Each row comes from the steps of one walk. Every step used is in the known rows, and no mark comes twice. Write the walk behind each row, first mark first.
In the rows, 128 means zero.
Known rows
purev, mimo, lide, beko, moloke, tipob: [129  49 136 136 143 133 169 128 121 144 113  96 133 130 130 143 108 117
 130 123 118 137 148 131 116 125 153 112 129 114 114 135 155 122 103 131
 152 138 130]
kanot, purev, mimo, nafov, kekano: [ 97 100 127 136 143 138 174 125 109 113 128 124 126 127 123 158 110 116
 110 117 180 124 131 137 138 124 138 116 128 118 108 127 137 147 106 136
 163 137 125]
tipob, moloke: [101 137 125 130 133 129 149 120 132 114 132 123 118 127 128 134 131 109
 122 119 111 142 136 123 127 133 151 127 122 120 115 126 114 111 116 119
 159 112 123]
beko, moloke, lofi: [117 150 120 139 121 133 151 133 114 128 131 110 134 105 110 160 132 129
 120 124 121 143 157 113 135 119 187  95 141 152 114 138 141 148 124 134
 140 146 135]
tamoto, moloke: [122 162 125 138 126 133 154 129 132 123 135 143 136 112 121 144 121 110
 135 119 123 137 136 128 125 138 145 135 137 130 122 136 130 130 134 125
 156 121 122]
tamoto, purev, kanot: [125 129 141 135 138 124 146 123 110 129 122 140 127 159 133 128 155 131
 135 129  85 127 142 116 118 125 124 158 137 112 111 100 165 145 148 136
 145 144 122]
tipob, moloke, lofi, tamoto, purev: [ 93 148 126 124 132 133 149 110 128 107 139  98 112 152 111 151 136 111
 134 121  97 144 151 118 120 122 167 133 125 137 115 110 130 122 110 123
 152 110 144]
rufu, lofi, moloke, tamoto, purev: [138 129 118 135 129 127 138 142 102 143 128 108 132 115 126 147 121 132
 131 124 123 131 149 117 120 119 174 121 133 124 114 138 147 121 118 134
 134 144 121]
purev, tamoto: [111  88 106 140 121 125 144 128 122 134 129 105 131 116 134 137 129 126
 140 125 134 128 140 135 126 126 143 139 121 122 102 148 121 135 133 137
 138 127 125]
moloke, tamoto: [159  11 128 133 134 131 138 139 129 115 131 114 115 141 120 133 167 121
 130 126 118 138 145 119 137 121 133 131 121 133 112 132 125 136 118 139
 142 116 124]
tamoto, purev: [112 150 124 135 141 123 148 116 112 133 120 136 123 168 132 129 160 126
 134 127  96 121 145 127 122 120 135 139 134 116 110 109 151 141 141 134
 144 139 126]
rufu, lofi, moloke, tamoto, purev, kanot: [144 123 127 135 128 128 136 146 101 141 128 108 133 111 127 145 119 135
 131 125 118 135 148 112 118 122 168 129 135 122 115 135 152 122 122 135
 135 145 119]
tamoto, purev, mimo, nafov: [112  98 127 137 164 124 161 118 104 128 114 129 128 193 131 144 148 121
 128 119 113 120 152 134 123 119 128 141 133 109 108 117 158 148 126 136
 156 144 125]
tipob, moloke, beko, lide: [112 122 119 126 150 137 141 115 121 133 136 127 127 140 118 137 106 111
 125 118 135 139 152 123 122 136 160 120 124 123 116 112 128 107 131 122
 166 126 130]
tapip, kekano, nafov, mimo, purev: [118 109 125 137 119 119 144 151 149 130 131 124 109 144 112 127  98 113
 112 123 152 128 140 128 133 109 159 117 137 133 120 104 120  98 133 135
 157 142 127]
lofi, moloke, tamoto, purev: [145  87 118 134 145 121 145 136 105 125 124 132 128 142 120 145 116 128
 126 124 116 118 151 122 124 118 153 130 128 132 107 141 148 128 139 140
 150 133 124]
beko, moloke, tamoto, purev, mimo, nafov: [136  48 124 139 159 130 146 151  98 131 121 122 132 152 121 151 146 124
 116 127 105 140 147 125 138 119 164 119 139 134 110 147 147 159 124 143
 152 142 130]
beko, moloke: [115 143 121 142 129 127 152 140 113 138 125 129 137 106 124 142 135 122
 120 127 119 140 138 121 138 127 173 102 137 139 114 140 138 142 127 133
 145 147 124]
kanot, purev, tamoto, moloke, lofi, rufu: [ 95 168 107 138 110 141 158 123 110 123 145 115 131  84 123 153  67 117
 134 126 160 134 129 142 122 124 169 134 132 119 105 152 123 137 123 136
 153 122 128]
purev, mimo, lide, beko, moloke: [129  61 131 135 138 133 174 124 124 140 113  98 136 134 129 147 104 116
 132 120 134 135 150 134 113 127 148 112 128 112 115 136 155 125 109 131
 148 144 125]
kekano, tapip: [138 127 123 133 135 127 156 116 118 108 126 120 123 136 133 143 141 123
 138 130 130 132 127 136 123 134 137 118 116  94 107 130 129 115 134 129
 146 134 125]
beko, lide, mimo, nafov, kekano, tapip: [ 90 121 133 131 163 145 152 142 107 114 119 154 122 154 121 145  94 121
 124 125 167 133 131 124 147 126 124 120 127 105 117 121 130 123 158 129
 156 148 141]
rufu, lofi: [121 155 123 136 115 131 142 134 120 142 130 105 128 103 131 135 142 125
 132 122 133 142 142 117 126 124 161 115 130 121 118 125 135 121 108 126
 129 142 118]
mimo, nafov, kekano: [ 92  30 117 138 151 137 154 140 113  98 128 129 125 158 116 164 149 125
  98 117 144 122 132 118 141 121 113 131 132 128 109 122 133 154 114 130
 154 135 143]
nafov, mimo, lide, beko, moloke, tamoto: [129 151 125 134 114 149 156 147 138 123 122 108 118 129 127 140  77 118
 112 127 121 132 145 127 131 129 135 106 132  96 125 133 118 111 119 141
 150 131 122]
kanot, purev, tamoto: [ 92 144 114 137 109 136 157 128 112 128 137 121 126  85 131 139  95 122
 129 128 166 126 127 143 133 128 151 129 121 116 103 145 120 143 121 139
 151 126 120]
lide, beko, moloke, tamoto: [146  81 117 133 117 138 152 129 110 153 136 106 129 114 114 132 120 115
 152 131 103 134 147 121 121 120 154 105 130 144 112 164 145 127 122 136
 134 138 120]
tipob, moloke, lofi: [103 144 123 127 123 135 149 114 133 105 138 103 116 126 113 151 130 116
 122 117 113 146 157 116 124 124 165 119 124 132 114 122 117 116 112 120
 153 110 134]
tamoto, purev, mimo, lide, beko, moloke: [116 109 127 135 150 127 163 120 108 145 109 117 132 172 132 140 127 123
 135 126 103 125 152 133 108 122 148 129 137 107 111 122 169 141 131 135
 147 150 131]
tipob, moloke, lofi, rufu: [102 138 117 129 131 133 150 108 130 110 139  98 115 134 115 149 110 111
 124 118 108 150 148 117 114 118 173 122 128 123 111 125 121 106 112 117
 150 114 132]
nafov, mimo: [123 206 122 136 122 137 154 129 143 118 125 123 115 138 130 131 115 115
 114 119 132 126 146 123 142 128 128 110 130 108 124 116 111 106 128 139
 150 131 108]
mimo, lide, beko, moloke, tipob: [112  80 132 135 115 143 156 144 120 143 122 108 130  98 128 141  84 123
 126 135 102 138 135 127 115 127 150 113 129 111 112 138 148 126 105 128
 147 134 142]
kekano, nafov, mimo, lide: [136 188 118 146 108 139 147 145 161 130 125 113 113 134 121 140 112 123
  83 120 146 131 144 130 125 120 121 124 139 112 124 122 113 109 133 137
 153 139 107]
lofi, moloke, tamoto, purev, mimo, lide: [144  63 123 134 151 123 153 139 107 123 116 123 132 150 123 151 108 130
 123 122 122 120 154 127 119 120 156 131 128 121 108 139 154 126 130 140
 154 135 129]
lofi, moloke, tipob: [123 128 127 138 142 123 146 137 105 136 126 132 129 101 128 137 104 127
 123 127 105 123 142 118 134 119 169 114 127 141 107 138 142 108 123 131
 158 129 126]
beko, lide, mimo, purev: [103 154 146 130 149 140 151 132 117 129 121 159 117 143 122 136  94 115
 140 126 168 139 131 119 147 123 139 122 125 125 121 121 124 125 159 128
 146 145 133]
lide, mimo: [112 146 136 130 127 130 148 124 135 113 126 144 123 125 124 129 115 115
 126 116 123 144 133 121 139 126 108 122 129  97 121 129 114 114 138 131
 132 133 113]
beko, lide, mimo: [ 98 163 136 131 148 141 150 134 118 132 120 155 121 137 125 127  92 117
 138 125 159 137 139 121 146 126 134 117 127 116 121 122 129 116 158 128
 150 145 129]
rufu, lofi, tamoto, purev: [108 151 125 132 128 128 142 128 112 142 133  94 123 141 128 136 152 119
 150 128 109 139 136 122 121 120 164 134 130 129 118 108 153 129 104 131
 128 141 132]
kekano, nafov, mimo, purev: [149 196 124 145 115 135 146 133 155 130 132 122 108 146 115 144 131 119
  92 120 154 130 138 125 133 116 127 124 139 136 123 125 106 116 139 138
 146 140 101]
beko, moloke, lofi, tamoto, purev: [105 153 121 136 130 132 152 129 108 129 132 104 131 132 108 158 141 125
 133 128 107 142 154 115 131 115 190 107 141 157 113 128 156 153 123 137
 140 144 146]

Which walk is each row?
[ 84 116 132 132 159 145 150 144 111 118 120 156 122 153 119 143  95 120
 122 123 166 132 135 119 150 123 124 121 130 117 118 119 130 129 152 128
 156 146 140] => beko, lide, mimo, nafov, kekano
[129  56 127 127 140 131 141 131 133 107 134 115 113 135 124 133 144 111
 122 121 104 148 139 121 130 129 148 133 119 123 114 132 110 116 112 126
 157 100 126] => tipob, moloke, tamoto
[112 159 127 134 121 133 144 133 121 138 140  97 129 113 122 142 137 113
 150 125 122 146 131 122 123 129 169 133 132 137 124 124 143 122 100 127
 134 131 132] => rufu, lofi, tamoto, moloke
[111  96 121 134 110 143 162 133 121 137 125  95 131 108 119 151  67 121
 128 131 116 140 142 128 103 122 158 113 132 108 111 141 150 129 109 125
 137 140 142] => mimo, lide, beko, moloke, lofi, rufu
[131 120 123 128 147 141 138 115 115 147 132 141 136 146 112 135  96 118
 133 118 163 132 160 122 129 131 135 113 129 115 118 110 144 116 151 133
 148 152 127] => moloke, beko, lide, mimo
[122 149 122 132 123 136 141 128 118 143 144  96 135 117 118 145 131 113
 149 122 127 145 138 123 118 130 171 130 133 133 124 118 148 120 101 129
 134 135 131] => rufu, lofi, tamoto, moloke, beko
[128  91 130 136 130 128 150 125 121 125 134 129 126 126 121 160 119 118
 141 124 152 138 120 131 128 128 156 150 126 144 111 148 112 151 136 131
 137 123 131] => mimo, purev, tamoto, moloke
[163  18 140 132 146 128 134 138 116 119 127 123 117 164 123 130 173 129
 134 131  88 135 146 115 128 120 126 154 131 119 111 116 150 146 137 144
 143 125 127] => moloke, tamoto, purev, kanot
[119 108 103 138 133 135 139 129 114 145 137 121 147 113 122 147  95 120
 145 123 146 131 148 138 118 136 159 144 131 126 110 149 131 132 150 136
 152 128 132] => purev, tamoto, moloke, beko, lide
[119  65 112 133 148 127 153 119 129 101 121 118 125 151 121 156 184 131
 117 125 140 127 126 114 121 125 142 111 131 115 111 108 140 129 145 131
 134 139 147] => nafov, kekano, tapip
[142 109 136 128 149 142 138 116 111 144 134 145 134 146 109 142  91 120
 134 119 163 136 152 116 128 131 134 125 131 120 119 105 145 123 155 134
 144 155 128] => moloke, beko, lide, mimo, purev, kanot
[127  71 129 136 128 125 150 123 119 125 131 122 120 133 125 154 134 123
 138 125 154 133 122 128 132 122 150 143 121 143 107 142 113 152 130 133
 130 128 130] => mimo, purev, tamoto
[136 180 121 135 128 140 148 126 135 121 135 126 122 144 121 153  91 114
 120 119 151 129 139 129 136 131 143 127 133 119 122 132 102 120 138 143
 146 129 116] => nafov, mimo, purev, tamoto, moloke, beko
[129  72 129 135 133 136 175 122 125 136 115  87 134 134 121 156 102 119
 132 118 136 136 160 130 110 124 156 109 129 117 115 134 156 128 107 131
 145 143 132] => purev, mimo, lide, beko, moloke, lofi
[117 114 130 142 142 129 141 149 105 144 127 128 130  97 129 132 141 124
 118 135  87 146 135 116 146 121 185 101 139 146 112 137 139 135 118 132
 152 135 133] => beko, moloke, tipob
[112 102 119 136 109 125 147 154 151 137 131 113 113 131 113 121  75 114
 115 125 139 125 147 132 122 111 152 115 136 119 120 109 128  88 128 135
 161 141 129] => tapip, kekano, nafov, mimo, lide, beko
[106 127 131 134 123 140 177 126 113 135 126 114 131  98 127 149  74 115
 121 124 165 131 134 142 124 129 157 107 128 110 111 138 144 137 104 135
 159 141 124] => kanot, purev, mimo, lide, beko, moloke
[110 144 121 136 125 133 153 130 113 125 134  99 131 118 107 159 134 123
 132 127 117 145 152 115 134 118 190 101 138 161 114 130 148 148 116 135
 139 142 143] => beko, moloke, lofi, tamoto
[154  28 127 132 145 128 136 135 120 122 125 122 115 169 123 130 173 124
 134 129  98 131 148 121 130 117 133 143 127 125 110 122 140 146 131 143
 142 122 129] => moloke, tamoto, purev
[110 132 128 128 145 137 148 119 124 126 144 124 132 149 107 142 107  99
 157 122 129 141 135 128 126 135 145 142 129 139 124 114 148 121 126 133
 152 127 141] => lofi, tamoto, moloke, beko, lide, mimo
[143 207 114 146 112 136 145 136 157 131 130 118 112 137 117 136 132 120
  91 119 144 128 145 126 131 118 124 120 139 128 123 125 112 106 138 138
 151 140  98] => kekano, nafov, mimo
[111 147 154 129 150 141 150 135 115 127 121 160 119 139 122 134  91 119
 139 127 165 142 129 115 145 126 133 131 127 124 122 115 130 125 162 128
 146 147 132] => beko, lide, mimo, purev, kanot
[118 177 128 135 115 148 156 146 135 129 122 112 118 119 131 136  71 118
 110 129 108 131 141 125 133 129 141 103 134  98 124 129 120 103 114 138
 154 130 124] => nafov, mimo, lide, beko, moloke, tipob
[114  71 120 138 119 114 141 148 143 136 132 121 117 131 113 120 117 116
 118 124 142 129 144 129 126 109 161 121 134 136 115 106 134 101 130 131
 159 142 131] => tapip, kekano, nafov
[155 194 131 144 114 136 145 137 154 128 132 123 109 140 114 144 126 122
  94 121 150 133 135 120 132 118 123 134 141 134 124 121 112 114 142 139
 146 143  99] => kekano, nafov, mimo, purev, kanot
[136 107 117 131 148 139 141 114 112 153 134 130 135 146 113 137 112 120
 135 120 163 125 164 123 125 131 149 112 126 130 114 105 152 122 144 133
 153 151 132] => moloke, beko, lide
[160   4 131 130 148 131 147 132 119 130 119 108 119 176 123 135 153 121
 138 128 101 131 155 128 117 117 132 141 126 114 111 129 152 140 122 143
 143 126 131] => moloke, tamoto, purev, mimo, lide, beko
[115 151 124 131 131 138 141 131 114 148 142 101 133 120 118 143 120 113
 153 125 138 144 139 122 121 130 176 129 132 138 124 116 151 119 110 129
 138 140 136] => rufu, lofi, tamoto, moloke, beko, lide
[113 142 130 133 125 134 140 137 116 141 141  96 126 109 124 137 139 113
 150 129 108 149 130 120 126 125 176 131 133 137 124 121 144 116  95 126
 137 126 136] => rufu, lofi, tamoto, moloke, tipob
[124 134 111 135 120 134 153 106 125 119 137  92 119 142 110 153 115 121
 136 121 126 142 157 113 113 105 170 115 135 133 108 121 141 122 117 127
 130 133 133] => moloke, lofi, rufu
[135 196 115 146 106 143 148 146 152 139 126 109 118 125 116 142  98 121
  88 123 137 131 144 129 122 120 131 115 143 119 124 135 120 109 133 138
 153 145 107] => kekano, nafov, mimo, lide, beko, moloke
[100  33 116 137 158 138 155 138 109  89 126 125 126 162 120 171 148 127
 102 121 145 123 127 125 136 124 114 128 128 111 105 126 132 147 119 130
 156 137 145] => mimo, nafov, kekano, tapip
[102 121 123 125 155 142 140 120 117 124 136 134 129 145 116 142  84 109
 118 115 136 142 147 126 129 135 140 125 124 108 116 119 120 108 129 121
 168 126 130] => tipob, moloke, beko, lide, mimo, nafov
[115 193 124 134 106 150 160 137 139 122 124 102 120 122 122 147  68 120
 111 125 125 130 153 124 127 127 142 100 135 101 125 129 122 111 118 138
 148 136 125] => nafov, mimo, lide, beko, moloke, lofi
[ 98 112 135 132 138 137 149 135 120 102 127 148 124 141 122 144  93 114
 112 114 131 140 130 127 146 127  92 131 127  91 116 141 110 128 124 130
 146 133 116] => lide, mimo, nafov
[113 112 119 138 117 119 143 152 151 134 132 121 112 138 115 120 100 113
 111 122 144 126 147 129 130 110 157 114 137 126 120 103 123  92 134 136
 162 141 124] => tapip, kekano, nafov, mimo
[124 132 136 139 138 133 144 138 124 129 136 142 130 100 125 134 128 111
 133 128  91 142 133 124 133 131 158 136 139 137 121 133 130 121 121 125
 163 109 131] => tamoto, moloke, tipob
[116 105 133 135 153 124 162 118 117 132 108 122 127 182 136 138 139 125
 129 123 110 123 151 134 111 122 136 139 133 100 112 108 161 141 130 135
 149 143 131] => tamoto, purev, mimo, lide
[132  80 134 137 135 129 147 130 117 127 135 130 124 122 123 154 123 119
 139 128 136 140 118 129 132 125 162 149 127 147 110 147 113 147 130 132
 141 117 134] => mimo, purev, tamoto, moloke, tipob
[134 190 134 134 126 137 157 126 139 112 127 130 109 147 125 145 113 114
 114 121 147 129 132 121 145 125 134 115 128 122 125 118 101 119 128 138
 144 132 113] => nafov, mimo, purev
[105 125 134 134 126 138 176 125 121 122 123 119 126 107 130 147  86 117
 117 121 173 131 133 142 128 130 148 116 124 104 112 125 138 137 102 134
 161 134 124] => kanot, purev, mimo, lide
[129 100 129 135 125 132 151 122 122 121 137 121 125 125 113 168 121 121
 141 123 154 138 130 127 126 124 163 146 128 151 111 147 114 155 134 131
 134 123 137] => mimo, purev, tamoto, moloke, lofi
[140 184 146 134 124 138 156 130 139 110 129 132 111 141 126 144 109 119
 115 122 139 133 129 114 143 130 127 127 132 118 126 110 111 120 133 140
 144 134 109] => nafov, mimo, purev, kanot
[123 174 117 137 119 127 147 137 109 146 129 109 135  93 127 146 111 130
 128 121 139 132 145 118 121 124 176 111 131 126 115 138 141 113 114 127
 134 149 118] => rufu, lofi, moloke
